In the rows, zero is written as 128.
Known rows, with every step that occurs
N -> S -> Z: [130 134 123 118 135 136 134 122 120 123 104 147 108 113  99 110 131  69
 132 145 125 143 142 151 122 105 122 115 104]
R -> Z -> D: [117 120 136 136 138  98 127 164 113 132 134  89 153 137 106 136 124 147
 135 139 127 103 159 123 109 118 131 131 141]
W -> C -> Z: [120 108 130 137 132 121 117 134 120 133 148 121 148 124 138 129 123 136
 132 121 111 112 121 134 107 161 122 135 122]
W -> C -> Z -> S -> N: [122 117 128 136 135 127 122 114 128 136 117 109 120 126 126 109 141 207
 140 135 112 145 156 138 110 162 125 140 128]
S -> Z: [131 138 128 123 137 132 134 123 119 122 128 144 111 116 123 120 135 101
 126 145 121 122 147 123 120 103 135 114  99]
Q -> P -> U -> N -> S: [120 126 112 139 116 130 129 111 129 127  88 132 120 115  98 109 127 113
 129 109 130 151 120 182 145 151 108 126 120]
U -> B -> F: [132 118 126 137  96 125 132 129 123 121 119  77 136 112 133  87  96 150
 106 132 130 140 120 131 109 132 128 124 127]
Q -> P -> U: [116 139 126 130 130 120 126 106 122 120 118 137 128 118 114 113 122 115
 141 119 127 147 121 138 139 167 122 126  99]
R -> Z -> Q -> P -> U: [110 139 128 134 132 121 121  88 123 118 124 121 139 123  99 112 122 120
 142 122 124 124 125 140 132 162 119 123  96]
Z -> Q: [123 131 130 133 126 133 121  91 130 125 137 115 130 134 116 131 132 135
 126 131 126  87 134 142 121 127 124 125 130]
N -> U -> B: [122 130 121 142 110 131 143 122 126 145 114 101 126 111 118 106 115 210
 110 134 134 149 131 124 126 149 121 126 123]
C -> Z -> Q -> P -> U -> N -> S: [117 127 114 143 117 132 126  98 128 126  97 126 131 114  99 112 123 120
 130 109 128 134 132 187 140 162 107 127 113]
W -> C -> Z -> S: [118 112 129 135 125 126 113 122 131 133 117 110 131 131 118 126 139 149
 137 121 116 167 148 131 105 154 121 135 135]
R -> Z -> C: [116 106 135 122 137 118 116 138 123 128 142  83 128 138  98 125 135 135
 131 127 125 144 113  81 118 112 118 125  91]
W -> C -> Z -> Q -> P -> U: [110 130 127 136 130 119 117  91 120 121 130 128 135 120 111 114 124 120
 141 117 118 120 116 148 127 178 117 127 100]
P -> Q -> Z -> D: [118 124 132 137 133 102 134 156 123 124 105  94 139 146 104 145 138 153
 145 132 125 124 178 140 118 105 136 128 149]
R -> Z -> Q -> P -> U -> N: [114 133 117 156 117 124 127  94 128 124 126 114 135 121 120 120 134 175
 119 104 120 102 132 150 140 152 123 122 101]
W -> C -> Z -> S -> A: [124 125 130 125 130 119 121 116 119 119 125 123 117 118 122 156 138 105
 136 126 123 152 160 133 108 126 100 123 101]
C -> Z -> Q -> P -> U: [113 140 128 135 130 122 122  88 121 119 128 130 139 117 114 115 118 122
 143 118 124 124 134 144 134 177 121 127  93]
F -> B: [131 131 127 132 119 129 124 122 121 114 121 105 134 122 127  66 115 104
 119 118 121 132 129 136 113 122 131 124 141]
A -> S -> N -> U: [121 130 127 140 141 135 133 117 129 145 120 116 109 116 110 123 132 208
 132 135 127 144 156 150 134 163 126 136 123]
Q -> Z -> S -> N -> U -> B: [120 131 121 142 113 135 142 117 131 145  92  84 118 117 107  95 125 250
 119 139 127 160 154 123 122 150 123 128 126]
R -> Z: [119 127 132 130 137 124 124 130 127 129 134 100 156 135 102 123 120 135
 134 134 123 121 133 114 116 116 124 124 117]
C -> Z -> Q -> P -> U -> N: [117 134 117 157 116 125 127  94 127 124 129 123 135 115 134 121 131 177
 118 100 121 102 141 155 143 167 125 125  98]
A -> S -> N -> U -> B: [122 129 124 142 115 132 142 116 127 148 121  94 117 109 117 103 123 234
 117 140 130 156 141 129 124 158 127 132 120]
R -> Z -> Q -> P: [114 127 132 138 133 115 123  86 124 119 104 115 143 124  65 109 130 138
 148 127 119 108 129 131 125 122 122 124 104]
C -> Z -> D: [122 121 136 139 135 101 129 162 110 132 141 106 154 124 134 140 118 151
 135 131 129 103 176 131 113 148 134 138 135]
A -> S: [127 123 135 125 129 129 118 124 134 129 154 117 118 126 122 145 143 107
 138 128 129 162 139 131 125 131 142 134 125]
Q -> P -> U -> N: [119 133 115 153 114 124 130 106 128 124 121 129 124 117 133 120 135 170
 117 100 123 118 128 150 147 157 126 124 104]
Q -> Z -> S: [121 128 127 127 124 136 120 124 144 124  80  97 119 145  99 124 148 153
 141 125 122 176 172 117 119 116 128 125 142]
N -> U: [121 133 124 139 135 133 135 126 128 141 111 126 121 119 110 126 121 173
 123 127 132 134 141 143 137 150 118 128 128]
Z -> S -> N -> U: [119 132 123 142 139 135 134 115 130 145  96 115 109 119 104 113 132 226
 130 134 127 151 163 148 131 163 118 134 130]
A -> S -> N -> U -> B -> F: [129 118 126 142 102 127 134 123 124 130 118  70 126 105 123  86 100 187
 110 135 129 151 134 142 112 150 129 129 123]
Q -> Z -> S -> N -> U: [117 133 123 140 139 137 134 117 134 143  84 105 109 125  98 112 134 230
 133 133 124 151 172 143 131 156 120 132 131]

Rows
[124 128 128 130 134 134 127 116 137 130  91  99 112 137 111 107 148 209
 143 138 116 152 171 128 119 136 130 133 133] : Q -> Z -> S -> N
[126 120 124 143 101 131 134 125 128 127  90  60 127 114 113  79 103 204
 111 134 126 156 149 136 110 142 125 125 131] : Q -> Z -> S -> N -> U -> B -> F
[128 125 133 129 137 129 126 115 130 134 142 113 111 124 127 122 144 177
 142 140 121 142 149 138 124 146 139 139 121] : A -> S -> N
[119 109 133 118 133 126 117 142 129 123 114  84 110 145 102 127 145 138
 134 122 124 146 127  82 125 106 124 123 101] : Q -> Z -> C
[115 144 127 131 132 124 125  86 119 116 122 137 124 116 107 111 127 109
 140 126 123 124 131 144 133 158 122 120  90] : S -> Z -> Q -> P -> U
[121 133 124 141 141 134 138 119 126 145 108 121 114 117 112 114 124 218
 127 135 127 127 151 149 135 162 120 134 124] : S -> N -> U
[120 132 130 134 133 119 128  83 120 115 101 137 121 115  75 107 137 122
 144 132 118 109 136 136 127 116 127 119  94] : S -> Z -> Q -> P
[118 107 135 141 135  96 123 167 108 135 144 104 147 129 130 140 126 148
 133 130 119  97 150 137 103 150 129 138 145] : W -> C -> Z -> D
[116 134 122 143 139 135 137 109 136 141  83 108 112 127  94 117 136 232
 139 133 124 163 175 155 133 152 119 132 129] : P -> Q -> Z -> S -> N -> U
[118 132 125 144 140 135 134 115 129 146 101 113 119 116 110 113 126 229
 133 132 126 149 173 148 130 174 118 137 123] : C -> Z -> S -> N -> U
[125 128 134 131 139 104 135 160 106 127 131 121 123 123 120 134 135 123
 129 146 126 104 169 129 111 109 138 124 128] : S -> Z -> D
[125 137 128 121 128 123 129 109 130 111  98 115 111 130 104 160 146 109
 144 128 127 171 181 135 119  95 104 116 104] : P -> Q -> Z -> S -> A
[114 124 117 158 115 122 123  96 125 126 131 121 130 118 131 121 137 175
 117  99 115  98 123 159 136 168 121 125 105] : W -> C -> Z -> Q -> P -> U -> N
[121 132 126 131 130 130 133 119 142 117  92 106 135 148 101 136 140 144
 148 125 121 151 160 139 130  98 132 120 128] : P -> Q -> Z
[118 132 120 145 113 132 146 108 134 143  90  86 120 119 103 101 127 252
 124 138 127 173 158 135 123 146 123 128 125] : P -> Q -> Z -> S -> N -> U -> B
[125 135 134 128 133 136 121  86 126 121 150 121 114 125 110 134 145 105
 130 143 122 100 153 141 114 111 135 118 108] : A -> S -> Z -> Q
[119 135 122 135 106 122 137 108 122 130 119 109 131 110 121  96 116 169
 123 129 130 158 116 121 128 160 124 124 103] : Q -> P -> U -> B
[131 134 133 121 138 133 127 121 122 123 147 137 104 115 119 132 146  86
 134 144 122 146 155 125 117 105 144 118  96] : A -> S -> Z
[127 123 125 138  96 120 131 118 120 117 114  82 136 106 127  80  94 144
 113 128 129 149 117 136 114 151 125 123 112] : Q -> P -> U -> B -> F
[118 127 132 140 130 117 124  85 122 119 108 127 144 116  85 113 125 141
 148 122 120 108 142 137 128 143 124 129 100] : C -> Z -> Q -> P
[114 142 124 128 131 126 124  85 120 116 111 138 122 115  96 106 125  93
 142 126 125 135 128 157 134 159 116 120  93] : N -> S -> Z -> Q -> P -> U
[129 132 119 126 122 125 133 116 120 118 109 134 109 111 111 150 132  85
 126 121 133 134 143 165 132 110  92 117  99] : U -> N -> S -> A
[123 112 129 113 136 126 122 132 117 124 121 116  95 123  96 117 142  89
 130 135 128 159 119 107 122 105 117 119  83] : N -> S -> Z -> C
[123 136 119 129 122 123 131  95 118 113 105 134 110 108  99 143 131  82
 132 118 131 128 142 174 134 124  88 115  88] : Z -> Q -> P -> U -> N -> S -> A
[126 127 128 132 133 130 128 111 132 134 107 112 110 128 120 108 144 203
 139 138 120 153 159 135 120 147 127 137 131] : Z -> S -> N
[118 127 113 140 115 132 127  98 129 126  92 127 121 117  94 110 129 116
 128 110 129 137 122 187 143 151 106 125 120] : Z -> Q -> P -> U -> N -> S
[118 135 118 152 117 127 127  91 127 122 132 126 116 114 125 124 144 156
 119 107 120 114 141 155 141 149 132 120  94] : A -> S -> Z -> Q -> P -> U -> N
[125 115 132 116 138 124 122 133 116 123 138 114  97 125 112 123 145 111
 126 134 125 145 123  89 120 104 126 118  78] : S -> Z -> C
